Each row comes from the steps of one path. Every step used is in the known rows, and no mark comes twice. Write the path behind each row, first mark first.
(in the rows, 128 means zero)
Known rows:
rino, nomedu, lavopum, fideb: [ 98 120  90 199 160 150 151 150 110 129 138 153 158  87  83 127 163  87
 121 134 105 135  98 110 138 172  79  88]
tugaz, rudu, lavopum, nomedu, leto: [129 188  64 198 135 145 135 151 126 139 118 150 161  59 111 108 195  92
 109 160 104 137 105 146 126 109  80 140]
leto, geku: [127 149 132 167 147 121 136 153 145 122 113 126 155 134 114  93 161 133
  92 169 147 162  84 112 141 116 128 121]
guga, tugaz: [127 123 129 137 162 131 145 146 140 114 112 104 156 137 100 112 206 163
  90 145 113 124 113 121 130 116 129 126]
tiza, gekavo, tugaz, rudu, lavopum: [124 143  94 185 158 128 158 106 131 144 130 113 109  90  88 112 212  91
 116  98  96 131 102 141 131  92 101 112]
geku, leto, nomedu, lavopum, rudu, tugaz, guga: [121 163  63 151 125 133 129 157  83 134 133 140 153  79 110 124 202 142
  43 181 145 189  97 127 138 124  75 174]
tugaz, rudu: [121 202 107 176 150 118 146 124 135 153 100 132 126 128 107 103 181 118
  99 142  94 127 111 120 137 120 117 128]
fideb, lavopum, rudu, tugaz: [115 154  60 154 158 118 124 144 148 110 143 114 135 112  99 104 207 128
 107 186 130 131  82 113 145 118  87 122]
rino, nomedu, lavopum, rudu, tugaz, guga: [110 140  55 174 158 157 138 149 101 121 163 166 131  78 107 117 186 110
 107 158 122 133  84 125 146 153  40 128]
tiza, gekavo, tugaz, rudu, lavopum, nomedu: [130 150  68 199 147 138 158 114 126 137 129 107 124  73 112 105 218  63
 118 116 102 136  93 153 133  88  90  92]
leto, nomedu, rino: [110 151 113 150 131 143 143 164 131 134  99 126 158  93 119 111 184 106
  81 123 126 185 104  74 109 145 112  96]
gekavo, tiza: [106 147 142 141 142 121 152 106 140 109 110 132 147 122 105  99 179 100
 111 148 125 129  96 125 159 164 125  88]
rudu, tugaz: [121 137 120 136 159 127 140 141 144 104 145  94 149 133 100 104 214 129
  81 165 140 143 100  95 138 119  75 135]
rudu, tugaz, gekavo: [127 126 131 150 159 115 131 131 137 139 144  86 125 135  99 121 223 150
  78 160 137 141  89  85 117 106  60 160]
tiza, gekavo: [118 113 130 155 160  99 151 128 143 117 109 113 144 123  97 108 189  94
 103 119 131 137  94 106 107  97  99 121]
leto, nomedu, lavopum, rudu: [114 161  63 172 120 139 142 165 115 120 122 178 136  83 118 119 173 105
 102 140 131 180  97 105 141 127  89 112]
rudu, lavopum, fideb: [111 108 106 170 152 111 170 137 133 138 146 139 148  89 103  96 185 144
 119 125 109 140 125 129 119 120  79 124]
guga, tugaz, gekavo: [137 116 140 147 165 121 138 139 130 145 117  99 134 140  98 133 211 181
  89 138 111 120 101 113 108 106 112 155]
dosikap, fideb, lavopum, rudu, tugaz: [107 154  76 148 172 114 133 172 150 182 108 144 119 106 111 106 212 122
 111 173 125 146  73 108 154 126  75 109]
rino, nomedu, leto: [ 96 134 106 177 161 163 111 148 122 110 113 148 189 108  88 115 180  90
  88 154 129 128  88 102 137 162  91  89]
tiza, gekavo, tugaz, rudu: [122 161  96 186 161 117 149  98 135 149 110  92 116 121  97 115 211  83
 101 102  98 132  98 125 146 100 118  97]
dosikap, fideb: [106 148 135 143 171 110 149 164 139 187  82 155 128 120 118 104 186 124
 102 145 114 146 105 106 143 136  95 105]
leto, nomedu, lavopum, fideb: [109 137  91 186 129 126 152 158 115 145 120 151 154  86 100 128 184 106
 102 123 117 187 106  78 132 137  94 122]
guga, tugaz, rudu, lavopum, fideb: [137 141  93 179 157 133 166 136 132 167 124 118 138 107  99 110 210 164
 111 118  86 122 119 144 119 106 119 143]
rino, nomedu: [102 128 119 170 156 152 142 139 121 110 126 144 153 117  97  94 169  92
 102 146 124 125  97 112 132 154  96  69]
fideb, lavopum, rudu, tugaz, gekavo, tiza: [114 149  77 162 149 115 124 114 143 131 142 116 118 106  97 117 214 120
 117 175 131 124  53 116 150 134  88 122]

Write each row's path:
[128 138 111 126 163 114 139 132 129 137 146 107 138 117 111 103 224 162
  77 163 128 140 105  96 135 117  62 176] -> rudu, tugaz, guga
[103 129 116 183 158 161 140 156 107 103 134 161 147  82  74 130 160  82
 118 151 109 133  94 117 134 167  82  93] -> rino, nomedu, lavopum
[126 161  80 187 136 141 112 171 134 114 100 122 207  99 137 105 181  94
  83 191 153 165  74 115 147 123 101 117] -> lavopum, nomedu, leto, geku
[112 159  77 169 150 132 130 168 139 121 105 104 169  65 107 124 191  81
 117 180 101 140  83 110 116 151 115  98] -> fideb, lavopum, nomedu, rino
[109 136  61 184 156 168 138 156 113  94 159 151 141  87  97 118 180  86
 111 159 136 135  82 123 149 155  50  96] -> rino, nomedu, lavopum, rudu, tugaz
[116 152  62 158 151 128 140 160 129  99 153 132 135  96 107 131 191 123
 108 159 133 146  99 121 151 132  60 145] -> nomedu, lavopum, rudu, tugaz
[114 146 111 166 127 138 140 166 111 118 121 160 144  81  91 133 176 101
  99 143 119 184 102  84 130 132  96 127] -> leto, nomedu, lavopum
[122 125 142 144 151 120 134 106 140 127 144  93 128 126  99 118 222 126
  88 154 140 136  73  95 138 133  74 137] -> rudu, tugaz, gekavo, tiza
[110 154 124 151 126 132 138 148 105 121  98 120 174 120 102 101 184 126
  38 175 146 181 111 116 122 127 122 122] -> geku, leto, nomedu
[119 177  87 182 154 146 156 110 126 144 136 121 110  90  95 107 211 126
 117 133  81 131 122 149 160 123 109 104] -> gekavo, tugaz, rudu, lavopum
[133 131  84 187 132 151 126 175 129 108 133 142 193  59 120 105 181 109
 105 183 144 164  84 136 128 107  80 132] -> rudu, lavopum, nomedu, leto, geku
[110 165  67 166 148 117 144 156 123 108 129 164 133  94 111 132 163 118
 120 151 117 138 112 137 150 140  84 130] -> nomedu, lavopum, rudu
[117 158  62 146 152 121 142 139 145 106 146 114 139 138 136  86 203 133
  86 161 148 138 100 121 152 116  68 117] -> lavopum, rudu, tugaz
[110 157  71 138 174 104 132 165 135 212 109 159 109  95 118 107 219 146
 107 173 113 141  76 110 151 124  65 138] -> dosikap, fideb, lavopum, rudu, tugaz, guga
[142 158  72 178 144 159 135 157 124 135 113 125 172  70 103 119 218 131
 101 154 100 126 103 151 120 102 103 148] -> guga, tugaz, rudu, lavopum, nomedu, leto
[117 157  52 146 159 109 123 138 135 138 144 132 127 100 108 105 215 153
 107 183 120 131  81 114 141 115  75 156] -> fideb, lavopum, rudu, tugaz, guga
[122 145  79 174 116 143 137 135 113 133 142 151 120  80 113 131 204  97
  99 142 148 181  65  98 146 135  64 127] -> leto, nomedu, lavopum, rudu, tugaz, gekavo, tiza
[146 159  81 175 142 152 159 151 127 136 121 121 140  82 115 103 210 132
 112 151  94 124 106 160 116  94 108 129] -> guga, tugaz, rudu, lavopum, nomedu
[122 187  60 196 140 157 159 121 119 138 139 117 124  74 119  98 217  97
 116 148  86 135 112 162 163 117  99  86] -> gekavo, tugaz, rudu, lavopum, nomedu
[118 136  79 202 162 117 168  98 130 171 133 104 118  93  97 112 215  94
 118  81  92 133 108 137 136  99  97 101] -> tiza, gekavo, tugaz, rudu, lavopum, fideb
[120 132  92 162 140 145 159 168 132 110 132 126 163  46 126 106 183  98
 122 151 112 147 109 142 100 133  77 108] -> rudu, lavopum, nomedu, rino
